Known rows, with every way that one mark hangs from another
[mezos dugu gapi]: -.18 .07 .12 .06 .01 -.10 .14 -.04 -.07 .07 .37 .17 .00 .04 -.15 -.07
 .09 .00 -.05 .10 -.02 -.11 .10 -.01 -.03 -.07 -.06 -.02 -.07 -.08 -.02
 -.12 -.20 -.04 .07 -.07 .05 .01 -.16 .04 .19 .08 -.17 -.08
[sidir [mezos gapi]]: -.12 -.02 .07 .07 -.04 .05 .10 -.07 -.05 -.05 .15 .10 .00 .03 -.05 -.01
 .05 .01 -.28 .06 .04 -.15 .19 .02 .01 .02 -.20 -.03 -.01 -.14 .04 -.02
 -.14 -.14 .04 -.06 .03 .04 -.03 -.07 .11 .16 -.08 -.16
[sidir [mezos gapi] riso]: -.16 .01 .13 .13 -.07 .04 .09 -.07 -.20 -.02 .21 .13 .05 .12 -.17 -.05
 -.02 .06 -.55 .08 .17 -.22 .29 .03 .01 .05 -.30 -.14 .03 -.18 .04 .02
 -.08 -.21 .09 -.09 .08 .05 .01 -.17 .13 .12 -.07 -.24
[dugu [riso [gapi mezos] mone]]: .05 -.05 -.09 .06 -.16 -.08 -.11 -.04 .05 .13 .62 .13 .23 -.09 -.05 -.09
 -.29 .01 -.09 .07 -.04 -.19 .13 -.09 .03 .06 -.16 .07 .22 -.15 -.15 .19
 -.18 -.48 .02 -.01 -.07 -.10 -.04 -.02 -.04 -.14 .01 -.30
[dugu [riso gapi]]: -.02 .05 .02 .07 -.10 .00 -.03 -.07 .01 .12 .38 .08 .07 -.10 .01 -.01
 -.15 .06 .04 .00 -.05 -.03 .10 -.03 .04 -.05 -.01 -.02 .15 -.13 -.05
 .03 -.33 -.21 .00 .02 -.04 -.07 -.09 .03 .07 -.05 -.18 -.11
[mezos dugu]: -.11 .10 .04 .07 .02 -.08 .07 .07 -.04 .12 .24 .09 .04 .02 -.13 -.06 .00
 .04 -.04 .09 .00 -.01 .02 -.01 -.03 -.05 -.05 -.03 -.08 .02 -.06 -.09
 .02 -.05 .02 -.06 .03 .04 -.09 -.01 .06 .03 -.04 -.04
[buzo sulu]: .09 .01 -.16 -.04 .10 .01 .05 -.01 .03 -.05 .09 -.05 -.05 -.02 .01 .11
 .14 -.02 -.13 .06 .04 .12 .00 .03 -.04 -.02 -.07 -.01 .00 .02 .13 -.08
 -.12 -.07 .02 -.02 -.06 .06 -.01 .12 -.03 .04 .21 .11
[gapi [mezos dugu [sidir [riso mone]] [sulu toza]]]: -.02 .12 -.01 .16 -.04 -.22 .09 .02 -.14 .05 .50 .13 .10 .13 -.13 -.32
 -.06 .04 -.54 .31 .25 -.21 -.08 -.11 -.07 .08 -.29 -.05 -.02 .00 -.27
 .16 .22 -.41 .20 -.04 .04 -.02 -.01 -.01 .05 .02 .17 -.21
[sulu toza]: .00 .01 -.10 -.05 .05 .00 .01 .04 .00 -.01 .00 -.02 -.06 -.04 .20 .07
 .13 .03 .00 .06 .04 .19 -.14 .01 .03 .07 .05 -.02 -.05 .05 .07 -.01
 -.11 -.02 .05 .00 -.03 .06 .01 .11 -.08 .01 .15 .01
[dugu [riso [mone mezos]]]: .00 -.02 -.28 .07 -.12 .03 -.23 -.19 -.04 .06 .41 .01 .07 .01 -.08 -.17
 -.25 .13 -.15 -.01 .03 .07 .09 -.01 -.05 -.01 -.06 .06 .05 -.04 -.05
 .09 -.10 -.33 -.03 -.03 -.05 -.10 .08 .05 .07 -.07 -.01 -.24
[mezos [gapi [riso dugu]] [sulu toza]]: .07 .01 .18 -.05 .06 -.11 .08 -.20 .02 -.01 .39 .06 -.01 -.10 -.10 -.15
 .06 -.16 -.08 .28 .01 -.02 -.03 -.14 .11 -.12 .01 .01 .07 -.03 -.19 .04
 -.07 -.27 .11 -.06 -.03 .19 -.14 .01 .14 .08 .13 -.06
[mone mezos]: -.07 -.01 -.10 .04 -.01 .03 -.10 -.13 -.04 -.03 -.01 .02 -.06 .06 -.03
 -.14 -.03 .03 -.06 -.02 .05 .22 .02 .00 -.06 -.11 -.04 .04 -.07 .05 .01
 -.02 -.03 -.08 -.05 -.07 .00 .06 .03 .01 .02 .06 -.05 -.10
[mezos dugu [sidir [riso gapi mone]] sulu]: .00 .17 .11 .19 -.06 -.13 .07 -.07 -.15 .16 .53 .14 .07 .12 -.22 -.41
 -.08 .00 -.53 .17 .29 -.27 .16 -.08 -.04 -.04 -.26 -.05 .10 -.21 -.33
 .07 .09 -.32 .18 .00 .08 -.12 -.07 -.14 .33 .07 -.32 -.22
[buzo [sulu toza]]: .10 .04 -.26 -.09 .16 -.02 .06 .02 .02 -.05 .10 -.09 -.09 -.05 .22 .18
 .26 .01 -.12 .11 .06 .30 -.12 .02 -.01 .05 -.02 -.04 -.06 .05 .18 -.10
 -.24 -.09 .07 -.04 -.07 .10 -.01 .22 -.12 .04 .36 .11
[sidir [mezos dugu gapi [sulu toza]] [riso mone]]: -.12 .13 .07 .12 .00 -.06 .10 -.04 -.23 .11 .51 .13 .04 .08 -.07 -.21
 .06 .12 -.72 .32 .25 -.18 .21 .01 .03 .14 -.32 -.13 -.05 -.15 -.15 .01
 .07 -.38 .25 -.08 .07 .04 -.02 -.25 .19 .18 -.01 -.32
[mone [mezos dugu [gapi riso] sidir sulu]]: -.14 .10 .19 .15 -.08 -.15 .09 -.27 -.06 .00 .47 .21 -.07 .18 -.37 -.53
 -.02 -.14 -.22 .23 .09 -.13 .04 -.16 -.07 -.30 -.20 .07 -.02 -.03 -.24
 .03 -.13 -.30 .06 -.09 .03 .02 -.15 .14 .43 .22 -.24 -.12
[mezos dugu sidir sulu]: -.05 .18 .18 .12 .00 -.11 .17 -.06 -.04 .06 .19 .10 -.04 .09 -.14 -.27
 .01 -.03 -.15 .16 .09 -.16 -.09 -.08 -.09 -.10 -.10 .01 -.08 .03 -.21
 -.02 .12 -.06 .08 .02 .09 -.04 -.10 .03 .24 .19 -.22 .04
[sidir riso]: -.04 .04 .05 .08 -.04 -.02 .01 .01 -.15 .01 .06 .04 .05 .08 -.11 -.04
 -.06 .06 -.25 .02 .11 -.07 .10 .03 .00 .02 -.12 -.11 .05 -.05 -.03 .05
 .08 -.08 .04 -.03 .03 .02 .03 -.08 .03 -.07 .02 -.07
[gapi mezos [riso mone]]: .08 -.12 -.07 -.02 -.12 -.13 -.11 .06 .08 .00 .41 .04 .18 -.01 -.26 -.15
 -.19 -.11 -.15 .10 -.03 -.24 .09 -.14 .03 .04 -.18 .08 .19 .00 -.18 .27
 .15 -.37 .01 -.07 -.14 -.02 .04 -.01 -.07 -.16 .31 -.21

Rows
.13 .01 .07 .05 -.06 -.12 .03 -.29 .02 -.04 .57 .09 .08 .01 -.32 -.43
 -.11 -.18 -.30 .20 .12 -.37 .05 -.18 .04 -.15 -.13 .11 .19 -.13 -.35
 .17 .03 -.37 .15 -.04 -.04 -.03 -.10 .06 .34 .05 -.07 -.13 -> [mezos [gapi [riso dugu mone]] sidir sulu]
-.13 .11 -.04 .23 -.07 -.03 .00 .10 -.19 .19 .61 .16 .19 .03 -.26 -.16
 -.11 .14 -.69 .12 .23 -.16 .36 .01 .04 .05 -.37 -.14 .07 -.22 -.18 .04
 .04 -.41 .11 -.13 .05 .01 .00 -.28 .15 .03 -.14 -.43 -> [sidir [mezos dugu] [riso gapi mone]]
.04 .22 -.07 .13 -.08 -.11 .04 -.12 -.02 .19 .74 .11 .05 -.05 .06 -.28
 -.04 .08 -.23 .22 .14 -.08 -.06 -.10 .00 .02 -.06 .02 .09 -.13 -.25 .05
 -.25 -.40 .18 .06 -.01 -.17 -.10 .12 .23 .07 -.19 -.16 -> [mezos [dugu [riso gapi mone]] sidir [sulu toza]]
.13 -.03 -.14 .00 -.03 -.08 -.14 -.05 .03 .05 .49 .01 .19 -.11 -.32 -.18
 -.18 -.06 -.19 .07 .04 -.12 .10 -.12 .11 -.09 -.07 .02 .16 .00 -.25 .15
 .13 -.31 .03 -.09 -.11 .07 -.01 .00 .05 -.15 .21 -.17 -> [gapi [riso dugu mone]]
.02 .03 -.21 .15 -.01 -.01 -.20 -.22 -.16 .09 .54 .10 .15 -.01 -.25 -.28
 -.21 .03 -.48 .04 .26 .16 .26 -.03 .02 -.15 -.19 -.02 .10 -.16 -.25 .06
 .00 -.45 .05 -.16 .03 .12 .00 -.17 .12 -.07 -.13 -.43 -> [sidir [riso dugu gapi [mone mezos]]]
-.10 .05 .08 .17 -.07 .06 .03 .02 -.14 .08 .21 .12 .10 .03 -.13 -.03
 -.07 .08 -.53 .04 .19 -.09 .29 .02 .07 .01 -.29 -.15 .11 -.20 -.08 .05
 -.05 -.27 .06 -.09 .05 .08 .02 -.25 .07 .08 -.13 -.28 -> [sidir mezos [riso gapi]]
.06 .06 -.01 .08 -.08 -.25 .06 .03 .04 .04 .59 .11 .10 .02 -.21 -.35
 -.06 -.09 -.28 .33 .11 -.22 -.14 -.22 -.02 .02 -.23 .09 .07 .07 -.32
 .23 .14 -.45 .15 -.03 -.07 -.01 -.05 .14 .07 .02 .27 -.14 -> [gapi [mezos dugu sidir [sulu toza]] [riso mone]]
.10 .06 -.11 .08 .08 -.02 -.15 -.26 -.15 .10 .46 .04 .03 -.03 -.01 -.31
 -.08 .02 -.47 .20 .29 .27 .10 -.05 .07 -.08 -.12 -.03 .04 -.11 -.29 .07
 .08 -.46 .11 -.12 .05 .16 -.01 -.23 .10 .03 -.05 -.36 -> [sidir [riso dugu gapi [mone [mezos [sulu toza]]]]]
-.23 .07 .02 .11 -.01 -.05 .04 -.16 -.11 .04 .38 .18 -.05 .09 -.18 -.22
 .03 .00 -.09 .09 .02 .10 .12 -.01 -.08 -.18 -.11 .03 -.15 -.04 .00 -.13
 -.23 -.15 .03 -.14 .07 .08 -.13 .05 .22 .14 -.21 -.18 -> [mone [mezos dugu gapi]]
-.20 .16 .26 .18 -.08 -.03 .16 -.15 -.08 .14 .55 .22 .02 .01 -.19 -.14
 -.11 .10 -.30 .24 -.04 -.28 .18 -.02 -.02 -.05 -.24 -.05 -.02 -.13 -.14
 -.05 -.10 -.34 .08 -.03 .08 .00 -.16 -.16 .26 .26 -.23 -.18 -> [sidir [mezos [dugu riso] gapi sulu]]
-.05 .07 .26 .08 .01 -.16 .12 .02 .02 .08 .26 .14 .03 .03 -.19 -.16 -.09
 -.06 -.06 .25 -.06 -.15 -.04 -.10 -.06 -.06 -.15 .04 -.06 .07 -.24 .02
 .27 -.21 .03 -.04 .07 .08 -.15 -.17 .01 .10 .04 -.08 -> [gapi [mezos dugu sulu]]
.07 .08 -.01 .08 .00 -.08 .07 -.29 -.17 -.04 .47 .08 .02 .07 -.06 -.33
 .02 -.03 -.55 .23 .31 -.18 .02 -.08 .00 .01 -.13 -.03 .04 -.15 -.22 .07
 -.01 -.33 .27 -.03 .08 .02 -.04 .02 .26 .05 -.03 -.18 -> [mezos gapi [sidir [riso dugu mone]] [sulu toza]]
-.16 .11 .29 .13 .02 -.03 .19 -.09 -.07 .08 .31 .17 -.04 .04 -.17 -.16
 .03 -.01 -.34 .25 .03 -.20 .16 -.02 -.03 -.06 -.23 -.02 -.09 -.09 -.14
 -.08 .04 -.19 .09 -.06 .12 .06 -.14 -.23 .22 .31 -.21 -.15 -> [sidir [mezos dugu gapi sulu]]
.13 -.05 .16 -.06 -.06 -.07 -.04 -.16 .02 -.02 .36 .03 .01 .02 -.16 -.28
 -.06 -.16 -.14 .18 .01 -.29 .13 -.10 .06 .01 -.08 .09 .18 -.15 -.23 .17
 .03 -.26 .11 .02 -.09 -.12 -.03 -.10 .25 .01 -.02 -.10 -> [mezos [gapi [riso mone]] sulu]
-.01 .04 .15 .11 -.05 -.08 .03 -.42 -.02 -.09 .41 .16 -.04 .09 -.36 -.50
 -.09 -.20 -.23 .18 .12 -.09 .02 -.18 -.02 -.34 -.15 .10 .06 -.02 -.28
 .07 -.06 -.36 .04 -.10 .03 .13 -.13 .11 .38 .19 -.14 -.16 -> [mone [mezos [gapi [riso dugu]] sidir sulu]]
.02 .05 -.03 .05 -.04 -.12 -.14 -.12 -.03 .13 .47 .08 .02 .05 -.37 -.42
 -.16 -.06 -.24 .22 .08 .00 .07 -.14 .00 -.14 -.16 .07 .02 .01 -.32 .09
 .24 -.38 .03 -.10 -.05 .00 -.03 -.13 .22 .08 .01 -.20 -> [gapi [riso [mone [mezos dugu sulu]]]]
-.11 .13 -.18 .16 -.12 -.03 -.04 .03 -.10 .20 .66 .13 .18 -.07 -.22 -.09
 -.24 .24 -.43 .11 .05 -.18 .19 .01 -.02 .07 -.24 -.07 .02 -.08 -.11 .05
 -.01 -.40 .06 -.06 -.01 -.06 .01 -.07 .09 .03 .02 -.29 -> [sidir [mezos [dugu [riso mone]]]]
-.05 .07 .06 .06 -.01 -.09 .06 -.03 -.06 .09 .61 .12 .03 -.02 -.17 -.23
 .05 -.01 -.47 .35 .10 -.18 .13 -.10 .10 .05 -.24 .00 .04 -.10 -.20 .08
 -.01 -.43 .18 -.10 -.04 .04 -.06 -.11 .20 .19 .12 -.26 -> [sidir [mezos dugu [gapi [riso mone]] [sulu toza]]]
.07 -.05 -.05 -.02 -.04 -.08 -.06 -.17 -.01 .01 .62 .09 .16 -.07 -.33
 -.22 -.10 -.12 -.19 .10 .04 -.21 .18 -.12 .10 -.10 -.07 .04 .18 -.12
 -.21 .12 -.07 -.34 .10 -.10 -.11 .04 -.08 .01 .17 -.09 .10 -.21 -> [mezos [gapi [riso dugu mone]]]
-.07 -.04 -.21 .05 -.13 .02 -.16 -.30 -.09 .03 .53 .10 .05 .05 -.07 -.22
 -.18 .07 -.15 .03 .01 -.01 .18 -.01 -.05 -.04 -.07 .08 .07 -.14 .00 .06
 -.32 -.36 .04 -.04 -.03 -.11 .00 .08 .19 -.02 -.13 -.28 -> [dugu [riso [mone [mezos gapi]]]]
.01 .04 -.17 .05 -.11 -.01 -.07 -.39 -.08 -.03 .49 .06 -.08 .08 .15 -.37
 -.06 .02 -.25 .18 .15 .00 -.07 -.06 -.09 .01 -.06 .12 .02 -.10 -.09 .11
 -.33 -.38 .15 .02 -.01 -.15 .00 .23 .27 .14 -.12 -.17 -> [dugu [riso [mone [mezos gapi sidir [sulu toza]]]]]
.00 .10 .03 .05 -.06 -.19 .10 -.11 -.04 .05 .61 .12 .00 .08 -.13 -.38
 .10 -.10 -.29 .30 .12 -.23 -.04 -.17 .00 -.02 -.13 .07 .06 -.08 -.23
 .10 -.13 -.31 .22 -.02 -.05 -.10 -.10 .20 .32 .11 .01 -.08 -> [mezos dugu [gapi [riso mone]] sidir [sulu toza]]
.01 .08 .07 .08 -.11 -.15 -.01 -.06 .00 .18 .66 .14 .18 -.03 -.22 -.22
 -.30 .06 -.15 .26 -.06 -.29 .05 -.11 -.06 .03 -.18 .06 .06 -.02 -.30
 .14 .18 -.45 .05 .00 .00 -.08 -.08 -.13 .05 -.01 .05 -.20 -> [gapi [mezos [dugu [riso mone]] sulu]]
.07 .00 -.01 .03 .04 -.04 -.01 -.16 .00 .01 .57 .07 .07 -.12 -.15 -.21
 -.01 -.07 -.48 .33 .12 -.15 .11 -.10 .13 -.01 -.17 .01 .11 -.11 -.24
 .14 .05 -.49 .16 -.10 -.06 .15 -.04 -.13 .13 .14 .21 -.28 -> [sidir [mezos [gapi [riso dugu mone]] [sulu toza]]]
-.11 .07 -.19 .15 -.04 -.08 -.11 -.06 -.24 .12 .46 .10 .10 .12 -.30 -.30
 -.15 .13 -.47 .09 .22 .08 .19 .01 -.07 -.05 -.22 -.07 -.05 -.03 -.13
 .02 .13 -.30 .06 -.14 .05 .02 .05 -.12 .15 -.04 -.03 -.30 -> [sidir [riso [mone [mezos dugu]]]]
-.12 .20 .04 .21 -.12 -.08 .04 -.26 -.09 .12 .44 .17 -.04 .11 -.20 -.39
 -.18 .08 -.17 .14 .08 -.01 -.08 -.08 -.16 -.21 -.13 .03 -.07 .05 -.20
 .00 -.07 -.30 .01 .00 .08 -.05 -.09 .12 .30 .18 -.25 -.11 -> [mone [mezos [dugu riso] sidir sulu]]
-.08 .08 .15 .19 -.03 -.05 .07 -.44 -.20 -.07 .34 .18 -.05 .19 -.28 -.45
 -.09 -.06 -.48 .16 .27 -.07 .10 -.09 -.08 -.26 -.22 .00 -.02 -.09 -.22
 .02 .00 -.31 .08 -.11 .16 .12 -.08 -.03 .35 .16 -.26 -.20 -> [mone [mezos gapi [sidir [riso dugu]] sulu]]
